Known rows, with every way that one mark hangs from another
V[Z]: [-0.89 -0.31 -1.60 -2.19 -1.21 -0.17  0.50 -0.23  1.43 -0.15  1.94 -0.20
 -2.20 -0.79  0.37  0.53 -0.32  0.52  0.70 -0.06  0.90]
G[L[N[V]]]: [-0.98  0.88 -2.20 -2.48  4.04 -1.24  2.37  1.77 -0.97  2.40  2.31 -1.00
  0.25 -0.75  0.53  0.75  1.53 -0.91 -2.60  1.74 -3.96]
H[M]: [ 0.04  0.82 -0.71 -1.48  0.46  0.40 -0.18  0.47 -1.19  0.94 -0.59 -1.22
 -0.02 -0.63  0.75  2.81  0.28  1.15 -1.43 -0.02  0.94]
Z[H[M[V]]]: [ 0.09 -0.26 -0.70 -1.66  1.18  1.84 -1.96  0.28 -2.64  2.57 -0.19 -0.64
 -2.61 -2.27  2.09  4.54  0.63  0.20  2.19  0.97  0.62]
D[V[Z]]: [ 1.49 -0.65 -1.77 -3.04 -0.07 -2.29  1.30 -0.98  0.78  0.82  2.33 -0.83
 -0.16  0.99  0.52  0.18 -0.17  0.05  2.52 -1.16 -0.49]
V[N[L] Z]: [-0.96  0.50 -0.89 -2.09  0.08  1.09  0.44 -1.05  0.16  0.54  2.88 -2.77
 -1.98 -0.08 -1.45  1.28 -2.55 -1.48  0.21  1.73 -0.29]
M[H V[N[L] Z]]: [ 1.71 -1.07  0.25 -1.66  0.16  1.40 -2.11 -1.11 -1.97  2.04  3.63 -1.28
 -2.02 -0.27 -1.15  2.54 -3.77 -3.63  2.54  0.91 -0.64]
G[L[N]]: [-1.15 -0.92 -2.25 -0.82  2.84  0.22  2.85  0.76 -0.83  2.35  0.76 -1.08
  0.10 -1.64  0.38  0.63 -0.36  0.37 -3.16  1.18 -3.05]
G[L V]: [-0.56  1.43  0.15 -3.05 -0.19 -2.56  1.23  2.34 -2.67  1.41 -2.31 -0.15
 -1.23 -3.81  1.98  1.54 -1.53  1.39 -0.13  1.31 -2.38]
D[V[N[L] Z]]: [ 1.65  0.14 -0.95 -2.74  1.19 -1.35  0.97 -1.63 -0.08  1.33  3.26 -3.54
  0.14  1.98 -0.90  0.55 -2.62 -1.92  1.77  0.77 -1.82]
G[L[N] V[Z[H]]]: [-3.07  0.14 -2.93 -5.48  1.65 -1.61  3.49  1.60 -1.73  1.99  1.76 -0.64
 -5.24 -5.62  2.53  3.05 -0.55  1.87  0.29  2.18 -3.52]
D[V]: [ 2.32 -0.36 -0.29 -0.76  1.13 -2.20  0.74 -0.64 -0.33  0.89  0.53 -0.73
  1.98  1.89  0.47 -0.82  0.01 -0.50  1.81 -1.14 -1.30]
N[L[G] V]: [-0.39  1.86  1.13  0.30 -0.61 -0.61  1.02  1.86 -0.94  2.39 -0.06 -0.37
 -0.79  1.61 -3.13  1.18 -0.18 -2.71  0.30  0.90 -0.52]
L[G[V[Z[H]]] N]: [-2.99  0.26 -2.58 -2.56  0.28 -0.57  4.18  1.83 -0.68  2.13  0.62  0.27
 -6.00 -2.89 -1.33  2.50 -0.26  0.29  0.51  1.44 -3.28]
V[N Z]: [-0.52  1.48 -2.40 -2.43  0.89  0.77  0.82 -0.55  0.57 -0.70  3.17 -1.54
 -2.57 -0.09 -0.83  0.19 -0.56 -0.52 -0.53  1.53 -1.38]
Z[H[M] V[N]]: [ 1.02  2.74 -2.30 -1.82  3.63  0.86  0.22 -0.73 -3.92  2.12  1.33 -2.08
 -1.16 -1.80  2.40  4.38  1.35 -1.17  0.68  0.43 -1.35]
G[V[N[L] Z[H]]]: [-2.07  2.00  0.13 -4.70  0.22 -0.89  0.56  0.13 -2.20 -0.13  1.90 -2.07
 -4.81 -3.21  0.46  2.81 -2.02 -0.35  2.79  3.02 -1.70]
M[H V[N Z]]: [ 1.90 -0.21 -1.57 -2.19  1.04  1.41 -1.85 -0.59 -1.81  0.92  3.58  0.16
 -2.49 -0.19 -0.44  1.35 -1.93 -2.59  1.99  0.83 -1.90]
N[L[G]]: [-0.38  0.11  1.11  2.17 -1.43  1.02  1.43  0.63 -0.54  2.64 -1.52 -0.58
 -0.62  1.04 -3.18  1.40 -1.90 -1.38 -0.37  0.20  0.45]
H[M[V[N[L]]]]: [ 1.34 -0.30 -0.10 -0.92  1.85  2.31 -1.75 -0.62 -2.64  4.11  0.12 -3.42
 -0.10 -0.01 -0.43  4.49 -3.01 -2.32  0.09  2.12 -0.66]
H[M[V]]: [ 1.35 -1.16 -0.74 -0.94  0.37  1.20 -1.70  0.02 -1.51  3.33 -0.99 -0.84
 -0.28 -0.82  1.18  4.08 -0.89 -0.31  0.53  0.09  0.40]
M[V]: [ 1.45 -1.59  0.03  0.55 -0.08  0.78 -1.59 -0.21 -0.64  2.06 -0.28  0.26
 -0.21 -0.30  0.45  1.17 -1.13 -1.48  2.21  0.15 -0.48]
M[H V]: [ 2.45 -1.55  1.04  0.38 -0.04  0.67 -2.83 -0.08 -2.45  1.36  0.67  1.43
 -0.19 -0.27  0.30  1.07 -1.27 -1.98  2.51 -0.57 -0.61]
N[L[G] V[Z[H]]]: [-2.48  2.46 -0.38 -2.59 -1.33 -0.19  1.24  1.50 -0.50  1.46  2.61 -0.35
 -5.07 -0.54 -1.90  2.77  0.71 -1.90  2.40  1.41  0.68]
N[V[Z[H]]]: [-1.68  2.30 -1.27 -4.71  0.39 -1.27  0.02  0.77  0.09 -1.10  4.20  0.42
 -4.25 -1.52  1.25  1.37  2.95 -0.32  2.76  1.10  0.16]
V[N[L] Z[H[M]]]: [-2.14  1.99 -1.45 -4.33  1.28  1.88  0.10 -0.60 -1.67  1.21  3.09 -3.64
 -4.30 -1.67  0.30  4.83 -0.77  0.26  0.18  2.46  1.13]

Rows
[-1.62  3.07 -2.99 -4.54  2.04  1.79  0.60 -0.14 -1.47 -0.27  3.39 -2.30
 -4.81 -2.00  0.87  3.68  1.00  1.15 -0.53  1.99 -0.14] -> V[N Z[H[M]]]
[-1.97  2.93 -1.85 -6.35  0.81 -0.65 -0.14  1.30 -0.93  0.33  3.52 -0.86
 -4.37 -1.97  1.94  4.24  3.23  0.69  1.28  1.08  1.16] -> N[V[Z[H[M]]]]
[-2.04  4.03 -1.94 -3.32 -0.02 -0.30  2.73  1.97 -1.81  0.28  0.68 -0.17
 -6.57 -2.54 -1.46  1.56 -0.35 -0.06  1.24  2.63 -3.38] -> L[G[V[N Z[H]]]]
[-2.78  1.55 -3.56 -5.52  3.40 -0.80  2.80  1.70 -0.66  1.51  4.96 -0.88
 -4.24 -3.14  1.60  2.09  2.31 -0.03 -0.59  2.48 -2.91] -> G[L[N[V[Z[H]]]]]
[ 2.12  0.18 -0.09  0.49  1.54  0.07  0.01 -1.69 -2.28  2.81  0.90 -2.66
  1.65  0.25  0.13  1.92 -2.43 -3.84  1.10  0.00 -1.54] -> Z[V[N[L]]]
[ 1.88  1.20 -2.73 -3.14  2.00 -1.34  1.63 -1.12  0.13  0.28  3.59 -2.14
 -0.35  1.72 -0.36 -0.67 -0.65 -0.84  1.46  0.49 -2.90] -> D[V[N Z]]
[-0.21  0.74 -2.55 -2.76  1.77  1.94 -0.75 -0.75 -0.97  0.47  3.27 -0.89
 -4.83 -1.94  0.55  1.87 -0.58 -1.32  3.01  2.56 -1.88] -> M[V[N Z[H]]]
[-2.73  1.51 -3.24 -2.47  1.80  0.25  3.45  1.75  0.55  1.81  3.88  0.03
 -5.07 -0.24 -2.08  1.70  2.80 -1.36 -0.15  1.65 -2.78] -> L[G N[V[Z[H]]]]
[-1.37 -0.49 -2.86 -3.68  1.91 -1.17  1.67  0.34  1.46  1.17  4.54 -0.68
 -1.64  0.04 -0.45  0.86  1.44 -1.59 -0.60  0.74 -2.22] -> L[N[V[Z]]]
[ 1.24  2.02 -1.54 -0.38  2.98  0.27  0.58 -1.10 -2.74  0.78  1.85 -0.93
 -0.96 -1.31  1.45  1.33  0.80 -2.18  2.05  0.43 -2.47] -> Z[H V[N]]
[-1.61  2.29 -2.36 -3.07  1.62  1.15  0.68 -0.53 -0.29 -1.47  3.90 -1.15
 -4.52 -1.48  0.25  0.40  0.92 -0.05  1.03  2.22 -1.25] -> V[N Z[H]]
[ 0.49  0.38 -1.53 -3.58  0.71 -1.81  1.15 -0.91 -0.05 -0.17  3.13 -0.46
 -2.33 -0.66  1.77  0.66  1.16  0.94  4.08 -0.42 -0.48] -> D[V[Z[H]]]
[-0.39 -0.35 -0.80 -2.26  0.95  2.11 -1.28 -1.39 -1.30  1.66  3.11 -2.13
 -4.20 -1.88 -0.01  2.94 -2.17 -2.48  3.64  2.84 -0.66] -> M[V[N[L] Z[H]]]
[ 0.87  0.54 -3.00 -3.71  1.39  1.98 -0.98 -0.53 -0.85  2.56  2.10 -2.53
 -2.77 -0.93  0.44  4.18 -1.59 -1.00  0.23  1.72 -0.89] -> H[M[V[N Z]]]
[ 2.67  0.06  0.16  0.23  2.09  1.35 -2.32 -0.36 -2.96  1.24  1.93  0.35
 -0.29  0.45 -0.63  0.54 -1.56 -3.28  1.22  0.76 -3.02] -> M[H V[N]]
[-2.35  4.04 -2.32 -6.38  1.62 -1.29  2.02  1.81 -3.24  0.04  1.71 -1.11
 -5.98 -5.36  2.22  2.24 -0.86  1.60  1.02  3.35 -3.65] -> G[L V[N Z[H]]]
[ 1.60 -2.01 -0.42 -1.85 -1.06  0.49 -2.16 -0.46 -1.11  1.37  2.57  1.31
 -2.32 -1.10  0.51  1.90 -1.55 -1.41  2.98 -0.85  0.38] -> M[H V[Z]]
[-1.16 -0.51 -1.29  0.46  0.77 -0.88  3.87  2.03 -0.87  3.24 -1.96  0.30
 -1.35 -0.73 -2.46  1.09 -0.99 -0.57 -1.71  0.82 -4.41] -> L[G[V] N]
[-2.20  2.00 -0.36 -6.04 -0.01 -0.66 -0.58  0.81 -1.33  1.26  3.37 -2.28
 -3.89 -1.87  1.55  5.62  1.20 -0.34  1.79  1.22  2.40] -> N[L V[Z[H[M]]]]
[-1.89  1.64 -0.77 -2.65  0.97  1.47  0.19 -0.86 -0.65 -0.25  3.67 -2.52
 -3.98 -1.37 -0.55  1.77 -1.09 -0.82  1.68  2.56 -0.23] -> V[N[L] Z[H]]
[-1.19 -0.52 -1.46 -2.64  2.30 -2.06  3.24  1.91 -2.04  2.86 -1.05 -0.77
 -0.92 -3.52  1.30  1.63 -1.51  0.95 -1.81  1.62 -4.21] -> G[L[N] V]
[ 2.42 -0.82  1.63  0.51  1.32  1.55 -2.81 -0.95 -3.61  2.47  1.72 -1.03
  0.22  0.72 -1.32  1.76 -3.34 -4.24  1.70  1.22 -1.82] -> M[H V[N[L]]]
[ 1.13  1.16 -0.05 -0.10  2.28  0.48 -0.04 -1.58 -3.18  1.85  1.64 -2.19
 -0.60 -1.24  0.85  2.80 -0.73 -3.06  2.48  0.62 -1.32] -> Z[H V[N[L]]]
[ 0.78  2.29 -0.63  1.70  1.51  1.41  1.84 -0.36 -3.27  3.31  0.35 -1.49
 -1.87 -0.16 -1.57  2.63 -1.12 -3.60  1.54  0.97 -2.04] -> Z[H V[N[L[G]]]]
[-0.85  0.83 -0.02 -3.92 -0.62 -1.37  0.56 -0.13 -1.10  0.74  1.03 -2.56
 -2.65 -1.73 -0.71  2.11 -3.57 -1.05  1.21  1.90 -1.67] -> G[V[N[L] Z]]
[ 1.82  1.39 -0.45  2.28  0.64  1.08  1.95 -0.46 -2.28  4.14 -0.58 -1.84
  0.47  1.14 -2.63  2.04 -2.32 -4.34  0.04 -0.11 -2.17] -> Z[V[N[L[G]]]]
[-0.26  2.10  0.14  1.80  0.52  1.83  1.63  0.72 -1.42  2.23 -0.30 -1.80
 -0.93  1.75 -4.14  0.61 -2.20 -2.51 -1.52  1.90 -2.07] -> V[N[L[G]]]
[-1.94 -0.67 -2.80 -1.91 -0.50 -0.98  4.30  1.61  0.48  2.99 -0.12 -0.06
 -3.73 -1.44 -2.26  1.92 -1.46 -0.22 -0.85  0.53 -3.38] -> L[G[V[Z]] N]
[ 0.48  1.73 -1.58 -1.91  3.33  2.45 -1.76 -0.08 -3.24  2.04  1.02 -1.95
 -2.59 -1.68  1.27  3.86  0.16 -0.91  0.96  2.56 -1.90] -> Z[H[M[V[N]]]]
[-1.11  2.82 -2.19 -2.56 -0.70 -0.64  2.77  1.90 -1.02  1.05 -0.09 -0.66
 -4.34 -1.03 -2.61  0.98 -1.72 -0.53 -0.11  1.74 -3.55] -> L[G[V[N Z]]]
[-2.13  1.27 -2.02 -4.43  0.15  0.95  0.14  0.12 -0.60  0.39  2.11 -1.04
 -4.42 -2.72  2.02  4.43  1.32  2.09  0.78  0.35  2.14] -> V[Z[H[M]]]
[-0.69  1.85 -1.72 -4.36  0.27 -1.57  1.01  0.50 -0.72 -0.63  1.22 -1.18
 -3.22 -1.96  0.07  1.09 -1.79 -0.16  0.70  1.84 -2.79] -> G[V[N Z]]
